Each row was made from one small tree. The marks that hang from a mark follow it in brackets, in the order of their numbers. Every link used is in the known rows. Write each row's tree.
Known rows
q_769{q_171 q_197}: [ 16.2  21.7   2.7  21.4  -6.5  -4.3  15.3  31.1 -11.5  16.2  16.9  -2.4
   7.7  39.6  29.2 -21.2  -5.7  15.2  23.0  32.3  11.6  -3.6   3.5   7.3
 -24.2]
q_769{q_106 q_171 q_197}: [ 15.4  41.8  -0.5  24.9  -5.2 -10.5   8.6  39.2 -13.3  24.7  28.8  -8.8
   3.8  48.9  31.8 -32.6 -11.5  19.0  20.9  24.7   7.2  -2.1   5.0   6.1
 -12.1]
q_171{q_769}: [ 13.6   2.8   1.6   2.2 -19.5   5.6  25.0  34.5 -17.9  18.6  12.0  -3.3
  20.8  21.2  31.1 -21.7  -9.7  38.9  28.1  40.4   7.1  -4.7  14.5   8.5
 -38.5]
q_877{q_363}: [  9.2 -11.1   1.1   5.0 -26.5   6.9  23.0  21.0  -2.4  31.8  -0.9  -7.1
  19.5  11.5  18.5 -19.8  -7.9  14.3  29.5  18.3   4.2  -2.6   7.6   5.5
 -38.6]
q_521{q_634{q_197}}: [ 22.6 -15.0   0.9   6.4  -7.9  25.1  21.3 -12.8  -4.6   4.1 -11.1  -1.3
   9.8  11.2  25.9  -8.2   4.0  18.3  27.2  27.5   3.5  16.7  23.6   2.3
 -58.3]
q_363{q_106 q_877}: [ -2.0   9.1 -17.8  16.8 -40.0  -5.3  21.1  17.9  -7.4  51.1  17.5  -1.5
  13.3  19.6  12.2 -29.9  -4.7  24.2  27.3  31.7  18.0   0.1   2.1  -3.5
 -35.5]
q_521{q_634{q_34 q_437 q_877{q_363}}}: [ 26.7 -20.7  17.9  -1.6 -28.1  32.5   9.0 -32.1 -13.0  11.3 -12.8  -6.4
  11.3  28.1  33.6 -15.6 -24.3   3.2  42.5  41.3  -2.2  14.3  11.4  -2.4
 -57.3]
q_769{q_106 q_171 q_197{q_634}}: [ 20.7  49.4   1.7  27.3   7.0 -21.4  12.1  32.9 -11.0  12.1  22.4 -11.4
  15.3  49.9  29.5 -22.8  -9.7  15.2  20.3  29.4   2.7   2.9   6.6   6.7
 -23.3]
q_197{q_769}: [ 12.9  -7.8   7.5  11.9  -4.3   7.3   8.5  20.2  10.1   7.4   9.3   1.8
  18.1  31.0  32.7 -19.7  -3.6  22.6  26.2  28.8   8.9  -0.6  16.1   3.5
 -39.6]
q_437{q_634}: [-12.3 -13.2  -1.1  10.0 -14.1  21.8  21.1  20.2  -7.3  20.5  -9.0   0.4
  16.1  -2.9  17.1 -21.0   6.1  19.2  41.2  27.8  19.3  -2.6  25.6   5.4
 -40.0]
q_34{q_772}: [  6.6  -0.8   4.1  -1.9 -26.3  11.6  30.3  12.5   1.4  14.7 -10.2   7.9
  18.8  28.4  31.1 -12.3 -16.5  32.8  34.5  25.4  18.8   0.0  15.4   5.5
 -32.8]
q_521{q_634{q_34 q_437{q_893} q_877{q_363}}}: [ 16.0 -22.2  18.8  -2.3 -32.7  41.6  11.6 -31.1 -12.2  14.6 -16.4  -5.3
  12.2  18.1  33.8 -18.0 -25.3  -0.8  45.1  41.2  -3.9  16.2  10.0   0.1
 -55.5]
q_437{q_634{q_34 q_197 q_877} q_893}: [ -4.3 -28.0  14.6  -0.2 -17.7  46.5  11.5   3.0  -2.5  17.0 -27.6  -1.2
   4.3  -4.5  38.1 -30.2  -6.2   1.2  53.7  37.7   3.2  15.0  30.0   0.2
 -45.4]
q_877{q_363{q_106 q_628}}: [  5.7   7.2 -10.0   6.7 -36.1  -9.5  26.6  33.3  -3.0  46.9  16.8 -10.2
  14.7  20.8   6.8 -38.0  -6.9  11.9  25.8  22.7   2.9   0.8  -3.7  -7.5
 -50.5]
q_437{q_634{q_34{q_772} q_197 q_877} q_893}: [ -5.2 -22.4  17.8  -9.2 -22.5  48.1  17.2   0.3   1.5  13.7 -33.2   2.0
   6.4   6.0  39.5 -27.9 -14.4   5.9  55.5  34.0   7.0  16.3  27.5   0.2
 -42.0]
q_521{q_634{q_34 q_197{q_769{q_171}} q_437}}: [ 29.4  -6.7  25.8   5.1  -2.6  19.8   4.3 -16.2  -9.1  -6.2  -0.5   0.9
   9.2  46.5  40.2 -12.4  -5.4   1.6  32.3  51.9  -5.0  10.1  14.6  -4.5
 -70.9]
q_363{q_106 q_628 q_877}: [ -1.3  15.8 -23.9  17.1 -47.1 -12.6  21.2  25.8  -7.6  53.7  30.1   1.3
   9.6  28.1   4.4 -39.7  -4.4  20.1  31.7  41.0   9.5   3.1  -5.7 -10.2
 -51.0]
q_634{q_34}: [ 13.9 -10.4  13.3   8.4 -20.2   6.0  17.2  16.2  -9.5  16.3  -9.7  13.7
  15.9  17.5  38.8 -15.3  -9.4  24.7  36.4  44.8   6.4  -1.5  18.0   3.6
 -41.7]
q_197{q_634 q_769}: [ 19.2   1.2   9.8  14.7  10.6  -5.8  13.3  13.1  12.3  -8.3   1.2  -1.7
  32.5  31.4  28.8  -7.2  -1.7  17.8  24.3  35.0   3.7   6.0  17.5   4.1
 -52.6]
q_634{q_197{q_769}}: [ 22.0 -14.3   9.2  10.5   0.6   9.4   8.4  13.3  10.4   8.4   2.1  -3.0
  12.0  29.8  37.6 -18.6   3.0  14.4  24.1  30.4   2.5   6.6  21.8   1.1
 -49.9]
q_634{q_197{q_769} q_877}: [ 34.8 -20.7   9.6   6.0   0.2  24.0  -0.8  -2.5  15.4   4.1   1.0 -11.8
   2.7  36.8  45.7 -26.1 -10.1   9.0  30.7  27.9  -0.3  17.8  26.5  -3.3
 -44.1]
q_437{q_634{q_34{q_772} q_877} q_893}: [-13.4 -17.6  15.5  -8.3 -29.3  47.0  19.7   5.9  -1.2  15.8 -28.7   6.2
  10.7   3.6  34.6 -28.3 -19.9  13.0  58.5  33.2  12.6  10.4  23.1   2.5
 -34.1]
q_437{q_634{q_197 q_877} q_893}: [-10.0 -26.5   3.3   3.4 -16.1  49.6  15.1   3.0   0.6  20.9 -21.2  -9.3
   4.9  -9.3  29.2 -30.7  -2.0   2.3  49.1  26.6   8.1  15.5  31.1   2.2
 -41.9]
q_521{q_634}: [ 14.3 -10.5  -1.7   7.9 -14.3  23.6  23.6  -7.6  -7.5   5.5  -5.9   3.2
  14.7   8.8  20.7  -8.5  -1.4  25.4  30.0  27.2   9.5  10.5  19.3   5.0
 -49.4]
q_437{q_634 q_893}: [-28.3 -15.9   0.3   8.2 -22.1  36.2  25.1  21.8  -6.1  25.8 -15.4   1.9
  17.1 -18.0  18.0 -24.8   3.7  14.3  45.8  27.9  16.3   0.8  22.8   8.6
 -38.4]
q_197{q_634{q_877} q_769{q_171}}: [ 34.1  11.7  12.5  11.4  16.5   1.5   4.4  11.2  12.8 -19.3  14.6 -11.4
  18.1  50.8  34.6 -18.8 -13.5   7.3  29.1  35.0  -0.1  12.0  16.8  -3.8
 -48.2]
q_363{q_628}: [  8.2  -2.6  -7.3  13.0 -25.0   2.2  22.6  23.8  -5.3  22.4  11.8   6.5
  12.9  19.4  20.9 -25.8  -3.3  20.7  34.7  40.3   4.1   1.3  11.4  -1.1
 -53.5]

Write each row's tree
[ 18.6  17.5   7.7  17.4  11.6 -10.9   7.9  19.3  11.2  -0.7  10.4  -6.4
  29.5  39.6  30.7 -17.0  -6.5  21.0  22.1  29.1   0.0   7.0  19.0   3.7
 -44.1] | q_197{q_634 q_769{q_106}}
[ 16.3  25.7   7.2  14.5   3.3  -2.5   2.4  37.8   5.4   6.4  33.2  -5.6
   8.2  52.3  33.8 -34.2  -8.6  20.1  23.9  25.0   3.2  -2.6  12.2  -1.5
 -29.9] | q_197{q_769{q_106 q_171}}
[ 20.3  16.5   4.2  10.3  -8.2  -8.7  23.8  29.8 -17.4  12.6   7.0  -8.0
  29.7  29.7  30.9 -12.8 -10.2  32.4  21.9  43.0   4.6   0.8   8.4  14.3
 -36.8] | q_171{q_769{q_197{q_634}}}
[ 15.3 -10.8  19.9  10.2 -16.2  14.4  14.1 -17.8  -9.8   6.3 -19.9  -1.6
  26.5  21.9  44.5 -10.4 -23.3   2.0  45.5  59.9  -0.4  11.2  18.1   1.9
 -56.9] | q_197{q_634{q_34 q_437{q_893} q_877}}
[ 14.6 -13.0  17.5   2.3  -1.0  28.1  -4.0   9.0   5.7   8.3  -7.9  -6.6
   2.4  27.1  41.1 -35.3  -6.7   6.5  44.7  32.4   1.0  13.4  30.8  -4.3
 -41.7] | q_437{q_634{q_34 q_197{q_769{q_106}} q_877}}
[ 20.3  -2.4  27.6  14.0   2.6  -7.2   5.9  -0.7   0.9  -6.0  -4.2   3.0
  35.2  45.1  41.4  -5.9 -11.1   6.5  32.2  59.3  -1.0   1.0  13.4   0.9
 -64.1] | q_197{q_634{q_34 q_437} q_769}
[ 25.9   2.1   3.0  16.9  -8.2  -0.7  14.5   1.8  -0.4  15.7  -7.9 -13.1
  23.3  26.6  28.0 -11.5 -14.8   9.0  25.7  26.3   3.3  12.1   8.4   9.7
 -30.9] | q_769{q_197{q_634{q_877{q_363}}}}
[ 28.0   3.1   7.9   7.4   1.7  -2.6   8.7   6.2  18.3   4.7   4.4 -18.7
  25.9  38.6  25.7 -22.7 -15.3   7.4  24.0  22.8   0.1  15.2  10.4  -4.9
 -48.0] | q_197{q_634{q_877{q_363{q_106}}} q_769}
[ 15.3  27.8   0.3  11.3 -16.5  -5.2  15.6  41.6 -20.4  30.1  22.7 -10.1
  17.7  37.0  35.3 -30.5 -15.3  38.9  20.9  32.6   4.1  -1.9   8.1  13.2
 -18.8] | q_171{q_769{q_106 q_197}}
[ -8.7 -28.0   4.4  -1.2 -21.2  48.0  15.9   5.7   3.2  28.2 -20.3 -16.0
   7.1  -9.5  23.2 -33.7  -4.6  -4.5  47.9  18.5   3.0  15.1  23.7   2.4
 -42.1] | q_437{q_634{q_197 q_877{q_363}} q_893}
[ 20.6  30.9  13.2  13.0 -12.4 -14.6  14.0  28.3 -26.4  21.3  13.7  -9.7
  28.5  45.4  40.9 -21.3 -20.4  28.5  25.2  52.4  -2.2  -1.4   6.4  11.8
 -35.4] | q_171{q_769{q_106 q_197{q_634{q_34 q_437}}}}
[ 16.4 -19.5  25.1   4.7 -12.4  31.8   7.5 -22.9  -5.8   1.8 -13.9   3.8
  14.2  27.6  41.2 -11.5  -6.2   1.9  35.9  50.3  -5.3  14.0  16.3   0.2
 -69.4] | q_521{q_634{q_34 q_197{q_769} q_437{q_893}}}
[ 35.8   9.9  21.0   5.4   3.7  -3.2  -2.1   8.2  14.0  -0.8   3.9 -12.1
  23.5  48.8  39.5 -25.6 -24.6   7.7  31.3  30.2 -12.9  14.7  14.1  -2.4
 -42.7] | q_197{q_634{q_34 q_877{q_363}} q_769{q_106}}
[ 26.6  29.7   2.0  10.6  -7.3  -6.3  13.8  28.2 -16.3  17.5  17.2 -17.2
  22.1  40.7  37.3 -26.4 -21.6  32.8  23.8  35.3  -0.1   7.8  11.6  11.2
 -24.3] | q_171{q_769{q_106 q_197{q_634{q_877}}}}
[  0.1  -4.2   8.1  17.4 -14.1   5.8  24.8  -3.9 -10.7  13.1 -13.2  -2.2
  34.6  11.5  29.5  -4.4  -8.2   6.9  35.7  50.8   6.4   2.3  15.4   7.1
 -58.9] | q_197{q_634{q_437{q_893}}}
[-17.7 -21.3   0.3   4.7 -22.5  47.7  17.6   8.6  -1.9  21.8 -16.2  -5.3
   9.7 -11.9  24.7 -31.0  -7.5   9.8  51.2  25.9  14.3   9.8  26.2   4.7
 -33.1] | q_437{q_634{q_877} q_893}
[ 12.5  -1.5   7.5   5.9   4.8  28.0  -1.3  16.3   6.4   6.6   8.1 -16.2
  -1.5  30.7  32.0 -38.9  -2.6   4.2  40.1  22.3   4.7  11.8  28.7  -5.2
 -38.9] | q_437{q_634{q_197{q_769{q_106 q_171}} q_877}}
[ 11.2 -19.4  16.7  -7.6 -15.4  34.4  13.7  -1.0   0.9   8.4 -26.7   0.5
   5.0  21.2  38.6 -24.1 -12.4  11.0  51.9  33.8   9.6  13.1  29.9  -3.0
 -44.1] | q_437{q_634{q_34{q_772} q_197 q_877}}
[ 25.7  19.8   1.5   5.2 -15.6  -9.1  22.2  27.4 -13.8  25.4  11.4 -21.6
  26.1  34.8  26.4 -25.2 -18.4  25.3  19.8  33.0   3.1   6.8   1.0   6.9
 -33.4] | q_171{q_769{q_197{q_634{q_877{q_363{q_106}}}}}}
[ 23.4  34.0   9.8  17.4  18.7 -15.2   6.8  30.9   7.4  -8.5  25.0  -9.3
  22.5  52.8  29.8 -22.1  -6.6  15.1  22.3  31.4  -2.2   4.0  14.4  -1.0
 -44.1] | q_197{q_634 q_769{q_106 q_171}}
[ 33.0  16.7  22.8   1.0   4.0  -0.1   2.5   3.2  16.3 -12.0  -1.9  -2.4
  23.4  60.2  47.1 -20.8 -30.2  20.0  34.8  34.4  -3.0  16.7  19.2  -2.6
 -39.1] | q_197{q_634{q_34{q_772} q_877} q_769{q_106}}
[ 19.1 -28.5  25.5   5.1 -26.4  34.1   3.7 -22.3 -10.3  21.2 -20.6  -3.4
   5.5  26.8  59.3 -24.4 -23.4  -7.8  48.8  60.7  -4.8  13.6  21.0  -3.1
 -55.3] | q_634{q_34 q_197 q_437{q_893} q_877}
[ 30.8  22.7   6.3  16.7   1.2  -6.3  13.6  17.1  -5.1   7.0   9.5 -16.7
  14.3  44.4  26.8 -17.9 -15.5   2.1  25.4  29.0   1.6   7.9   2.5   4.2
 -31.5] | q_769{q_171 q_197{q_634{q_877{q_363}}}}
[  8.4 -22.2  22.0   6.5 -34.2  32.9   6.9 -16.3 -13.5  22.8 -14.4   1.8
  11.4  24.3  53.1 -24.2 -30.1   1.7  51.5  59.8   2.6   6.2  15.9  -0.2
 -44.2] | q_634{q_34 q_437{q_893} q_877}
[  8.1 -15.0  26.4  -5.9 -40.7  34.6  13.4 -19.1  -8.6  18.3 -22.3   5.6
  13.5  37.6  54.9 -21.5 -40.4   7.2  54.7  54.6   7.2   8.1  12.8  -1.0
 -40.7] | q_634{q_34{q_772} q_437{q_893} q_877}
[ 27.0  12.8   4.2   8.1  -8.0  -1.3  19.3  21.9 -15.0  10.9   7.3 -12.2
  25.1  33.0  34.8 -17.2 -17.0  30.2  24.7  41.8   3.6   7.2  10.6  12.3
 -34.3] | q_171{q_769{q_197{q_634{q_877}}}}
[ 18.8  32.0  16.0  19.9  12.4 -14.4   2.6  17.6  -0.2  -3.4  26.6 -12.5
  25.8  61.8  34.2 -20.6 -11.6   4.2  25.7  43.8  -1.8  -0.6   9.8  -1.9
 -52.1] | q_197{q_634{q_437} q_769{q_106 q_171}}
[  5.5  -5.8  19.6  14.3 -15.5   3.0  21.7  -3.7 -14.0  10.1 -19.3   5.5
  34.0  17.0  37.9  -4.4 -12.9   5.9  40.4  62.2   1.5   1.9  14.8   5.4
 -61.7] | q_197{q_634{q_34 q_437{q_893}}}
[ 17.6  47.4   6.4  29.2   2.2 -20.2   9.3  21.9 -17.6  17.0  22.7 -13.9
  17.7  56.7  32.9 -22.3 -14.1   6.5  23.6  40.3   3.1  -0.2   3.8   5.7
 -30.0] | q_769{q_106 q_171 q_197{q_634{q_437}}}
[ 28.6   0.1  10.7   4.8 -13.5  -4.1  18.5   1.5  -0.6  13.8 -11.6  -9.5
  23.8  23.8  30.2 -18.0 -19.2   8.9  33.3  36.3  -0.8  13.5  12.6  -4.3
 -50.2] | q_197{q_634{q_34 q_877{q_363{q_106}}}}
[ 30.7  17.7  27.9  -3.6  -1.4   0.6   5.6  24.6   7.6  -0.6   5.6   4.9
   5.4  66.6  50.9 -26.9 -17.0  16.9  31.3  36.1  -4.2   6.1  14.9  -5.6
 -43.2] | q_634{q_34{q_772} q_197{q_769{q_106 q_171}}}
[ 21.3  -5.5  11.4  10.7  -4.7  21.9   5.6 -19.4  -3.7   6.0   2.4  -8.1
  12.0  37.2  33.6 -15.4  -3.5   8.3  27.0  35.2  -0.7  13.3  19.2   0.1
 -61.8] | q_521{q_634{q_197{q_769{q_106}} q_437}}
[ 11.8 -15.0  22.9  -4.6 -26.1  34.7  21.3 -28.1 -11.9   7.1 -27.8   7.9
  14.6  26.4  39.9  -6.8 -14.5   8.3  41.4  48.5   0.7  14.4  15.6   1.4
 -65.5] | q_521{q_634{q_34{q_772} q_197 q_437{q_893}}}
[ 24.1  27.7   5.8  12.7 -11.2  -5.7  11.3  19.8 -21.0  21.2  17.4 -19.4
  24.4  45.9  39.8 -25.6 -24.1  25.9  25.7  44.4   0.3   4.7   9.2  10.5
 -29.4] | q_171{q_769{q_106 q_197{q_634{q_437 q_877}}}}
[ 30.6 -20.4   5.6   0.9 -23.4  32.9  10.2 -32.4  -7.0  15.0  -4.1 -16.4
   6.0  29.8  26.3 -20.8 -13.6  -5.5  37.7  35.7  -7.4  21.6  12.3  -5.8
 -71.2] | q_521{q_634{q_197 q_437 q_877{q_363{q_628}}}}
